Each row comes from the steps of one path. Every step used is in the known rows, and no mark comes twice. Write the path behind each row, first mark first.
Known rows
rudum-fada-ragevo-malive-kono: [  8   9  -5  -2   1  10  13 -13  -6  10  25 -19   0  -5   7  -5   3   5
  -5   9  20  14  -9 -18   0]
malive-rudum-fada: [  7   1   0   4  -4   3  -6 -27   8   0  28  -1   4   6  17  19  12  13
  -2   0  20  14  -9 -10  -5]
fada-rudum-malive-ragevo: [ 25  -2   6  -2 -23   7 -19 -21  30   9  28 -17   1   6  26  24  -6   9
  -4  10  21  14  -9 -12  11]
fada-ragevo-malive-bozu-sopu: [ -4   3 -11  -2  -9   2   6 -13  24  19  30 -18   3   3  -4  -7 -15  -4
   1  -7  20  18  -4  -2  -9]
malive-kono-boged: [  6   5  -3 -11 -18   6 -27 -21 -14  -1  23 -30   6   8  -7  25 -11   7
   3   9   8  21   3 -19  -7]
bozu-malive-rudum: [  4  -6  -1  -2 -16  -3 -27 -26  13   0  12  -3   9  16  15   1  -6  13
  -4  12  23  19  -7  -3   5]
ragevo-fada-rudum: [ 20   0  -2 -10  10  -1 -16 -21  10  12  37  -9   9  -2 -14  28   1   9
  -2   7  24  14  -8  -4 -14]
kono-malive: [  8   2   4 -11 -18 -13 -21 -20  14   1  26 -22   8  13 -16  32  -1  10
   1   5   9  17  -2  -8  -8]
bozu-malive-rudum-fada: [ 11   1   0   4  -1   2 -10 -22  11  -1  15   3   5   9  24  -2   7  11
  -2  10  23  14  -9  -3   9]
timir-sopu-bozu-malive-rudum-fada: [ 11  -5   3   6  -4   0   2 -18   4  -1  22  -1  30   3  26   1   5   4
  15   6  22  13  -3 -10   3]
timir-sopu-bozu-malive-kono: [  6  -6  -2  -9 -17  -1 -16 -11 -15  -1  15 -18  33   7  -1   3  -8  -2
  16   6  19  18   1 -24   0]
bozu-malive-ragevo: [  4  -4  -2  -8 -17   0 -11 -14  33  -1  15 -12   7  15  18   0  -5   9
  -1  12  17  20  -7 -10   5]
bozu-malive-kono-boged: [ 11   3  -4 -11 -15   4 -31 -18 -11  -3   8 -25   7  11   1   4 -14   6
   3  19  11  21   5 -12   8]
bozu-sopu-timir: [  0  -7  -3 -11 -19  -9 -15 -10   9  -6  42 -17   8  13 -31  22  -7 -20
   9 -17  18  12  -1   5 -21]
rudum-fada-ragevo-malive: [ 11   6  -2  -1   3   7  21 -10  19  10  31 -20   2  -1  -3  -5   2   7
  -2   8  17   9 -10  -7  -4]
sopu-timir: [  3  -7   0  -9 -21  -5 -12 -14   6  -2  34 -22   7  10 -36  26  -4 -16
   0  -1  16  14  -5   0 -18]
rudum-malive: [ 13  -5   8  -5 -18   3 -27 -14  16   0  22 -25   7  12 -14  25  -1   7
  -2  -1  14  10 -11 -11  12]
malive-kono: [  1  -1  -4 -10 -19   2 -24 -20 -11   0  25 -17   7  11 -12  20  -1   7
  -1   3  16  20  -7 -25  -8]
bozu-sopu: [  1  -5  -3 -13 -15  -4 -19 -14  18  -3  39 -15   9  17 -15  18  -4   6
  12 -16  17  15  -2  -6 -14]
fada-ragevo-malive: [  4   2  -4  -7 -10   3   4 -14  21  11  29 -27   6   7 -12  -2 -11   9
  -4   9  18  14  -8  -9  -7]
timir-sopu-bozu: [  3  -8   3  -7 -20  -1  -4 -13   7   2  37 -24  35   9 -20  26  -4   1
  20  -3  13  14  -2 -18 -17]
ragevo-fada-rudum-malive: [ 30  -1   6  -5  10   2 -26 -18  10  10  28 -16   6  -5  -4  32   1   8
  -4   6  22   9 -12  -3   8]
ragevo-malive-bozu-sopu-timir: [ -2  -4  -5  -2 -11  -4 -10 -10   9   9  30 -18   4   5 -27  -4 -17 -32
  -2 -17  20  16  -4  11 -16]
sopu-bozu-malive-rudum: [  6  -8   2  -2 -15  -4 -17 -22  11   4  13   0  34  11  17   4  -9  16
  -5   9  20  20  -7  -9   1]
kono-boged: [  9   2   0 -11 -16   3 -19 -19  11   0  30 -32   8  13 -15  26  -9  10
   6   7   6  17   2  -8  -9]
rudum-malive-kono-boged: [ 15   3   5  -5 -15   9 -37 -19 -13  -3  15 -36   4   4   3  28  -9   5
   1   7   8  16  -1 -18  17]

Which path is each row?
[  4   5  -5   4  -6   5  15 -26  15   7  32  -3   0   1  23  20   8  15
  -1   9  20  14  -7 -10  -3]	malive-rudum-fada-ragevo
[  0   3  -7  -7 -12   7  -3 -17  -4  11  22 -25   3   2  -3  -3 -11   6
  -6  11  18  19  -7 -19  -4]	fada-ragevo-malive-kono
[ 14  14  -5  -2   4  14  10 -16  -9   9  24 -31  -1  -8  13  -1  -6   5
   0  16  11  15   1 -14   2]	rudum-fada-ragevo-malive-kono-boged
[ 14  -3   3   3  -2   0  -2 -18   8   4  16   4  30   4  26   0   5  15
  -4   8  20  14  -9  -9   7]	sopu-bozu-malive-rudum-fada
[  4  -8   1  -4 -19   1   1 -11  27   0  23 -17  32   9  19   4  -8   0
  17   7  16  19  -1 -17  -1]	timir-sopu-bozu-malive-ragevo
[  8  -3   5   3 -18   4 -22 -15  16  12  13 -19   4   6 -11  23  -1  -2
  -6   0  15  15 -12 -11  14]	rudum-malive-bozu
[ 10  -3   5  -3 -20   7 -35 -15 -11   0  16 -23   5   7  -2  24  -1   6
  -5   2  16  15 -10 -22  15]	rudum-malive-kono
[ 23   0   0   0  14  -1 -25 -18  14  17  31  -6   3  -9   3  27  -2  -5
  -1 -11  27  13  -8   5   7]	ragevo-fada-rudum-malive-bozu-sopu
[  9   4  -6   2  -4   2  11 -21  19   7  19   0   2   3  31  -1   4  14
  -1  19  24  13  -6  -4  10]	bozu-malive-rudum-fada-ragevo
[  7  -9   2  -9 -18  -4  -8  -8  10   0  23 -19  36  12 -13   5  -8   1
  18   6  17  14   0 -13  -3]	timir-sopu-bozu-malive
[ -4   1 -12  -3 -12  -3  10  -9  15  18  32 -20   1   0 -19  -3 -19 -30
  -2  -9  22  15  -3  10 -15]	fada-ragevo-malive-bozu-sopu-timir
[ 23   0   3   0 -24   4 -24 -21  12  21  19 -15   1   2  -4  23  -6  -1
  -8   8  21  13 -11  -8  11]	fada-rudum-malive-bozu
[ 10  -7   2 -11 -16  -4 -12  -8  15   4  17 -13  35  11 -12   3  -8  13
   1   8  16  15  -8 -11  -1]	sopu-bozu-malive
[ 26   1   3   2  11   3 -22 -21  11  21  20 -10   3 -10  -3  31   0  -3
  -9   5  24  13 -15  -3  11]	ragevo-fada-rudum-malive-bozu
[ 21   0   0  -2 -21   2 -27 -18  16  17  29 -10   2   4   1  20 -10  -4
   3  -9  24  12  -6  -2   8]	fada-rudum-malive-bozu-sopu
[  8  -4   8   0 -19   6 -17 -16  32  -1  22 -23   3  10  18  25  -1   7
  -2   1  13  16 -11 -15  14]	rudum-malive-ragevo
[ 22  -2   0   1  11  -5 -21 -14   5  16  33  -9   1 -13 -11  30  -6 -31
  -3 -13  28  10  -7  15   1]	ragevo-fada-rudum-malive-bozu-sopu-timir
[  9  -5   2  -5  18  -2   1 -10  28   5  18  -7  32  -3  20  12   1   9
  -4   7  16  21 -11 -11   1]	sopu-bozu-malive-ragevo-fada
[  6  -2  -1  -5  18   0  -8 -15  32  -1  17  -8   7   2  18   8   3   6
  -4  10  19  20  -9  -5   3]	bozu-malive-ragevo-fada
[  9  -3   6   2  17   6 -15 -14  29   0  24 -19   4  -3  21  33   7   4
  -5  -1  15  15 -14 -10  13]	rudum-malive-ragevo-fada
[  9   5  -4  -5  -5   4  20 -11  20   7  36 -15   2   1  -5  21   9  10
   5   8  16  10  -7 -13  -5]	rudum-fada-ragevo
[  5  -2  -3 -11 -17   0 -27 -16  -6  -1   9 -12   7  12  -4  -1  -6   6
  -1  12  20  18  -6 -17   6]	bozu-malive-kono
[  9   3   3   7   4   6  -4 -25   6   4  23  -7   4   4  19  -5   4  10
  -8   2  21  15 -11  -4  -3]	ragevo-malive-rudum-fada
[  9  -5   0 -10 -17  -1 -19 -12 -10   4   9 -11  33   7  -2   4  -7  10
  -3   9  17  19  -6 -23   3]	sopu-bozu-malive-kono
[ 21  -4  -1  -4  11   0   2 -15  21  11  31  -8  30  -7  29  12  -5   0
  15  13  25  17  -2  -9  -3]	timir-sopu-bozu-malive-ragevo-fada-rudum
[ 21   0  -4  -6  12   0 -10 -20  28   9  23  -3   5  -2  25   7  -3   8
  -5  19  26  19  -7  -3   3]	bozu-malive-ragevo-fada-rudum
[ 21   7   1  -5  11 -10  -9 -27  25  11  34 -11   3  -4  25  40   2   9
  -4  12  16  21  -2  -6  -8]	kono-malive-ragevo-fada-rudum
[  1  -2  -1  -4  15   2  -5 -18  27  -1  32 -12   6   0  11  29   6   5
  -2   2  16  20 -10 -11  -8]	malive-ragevo-fada
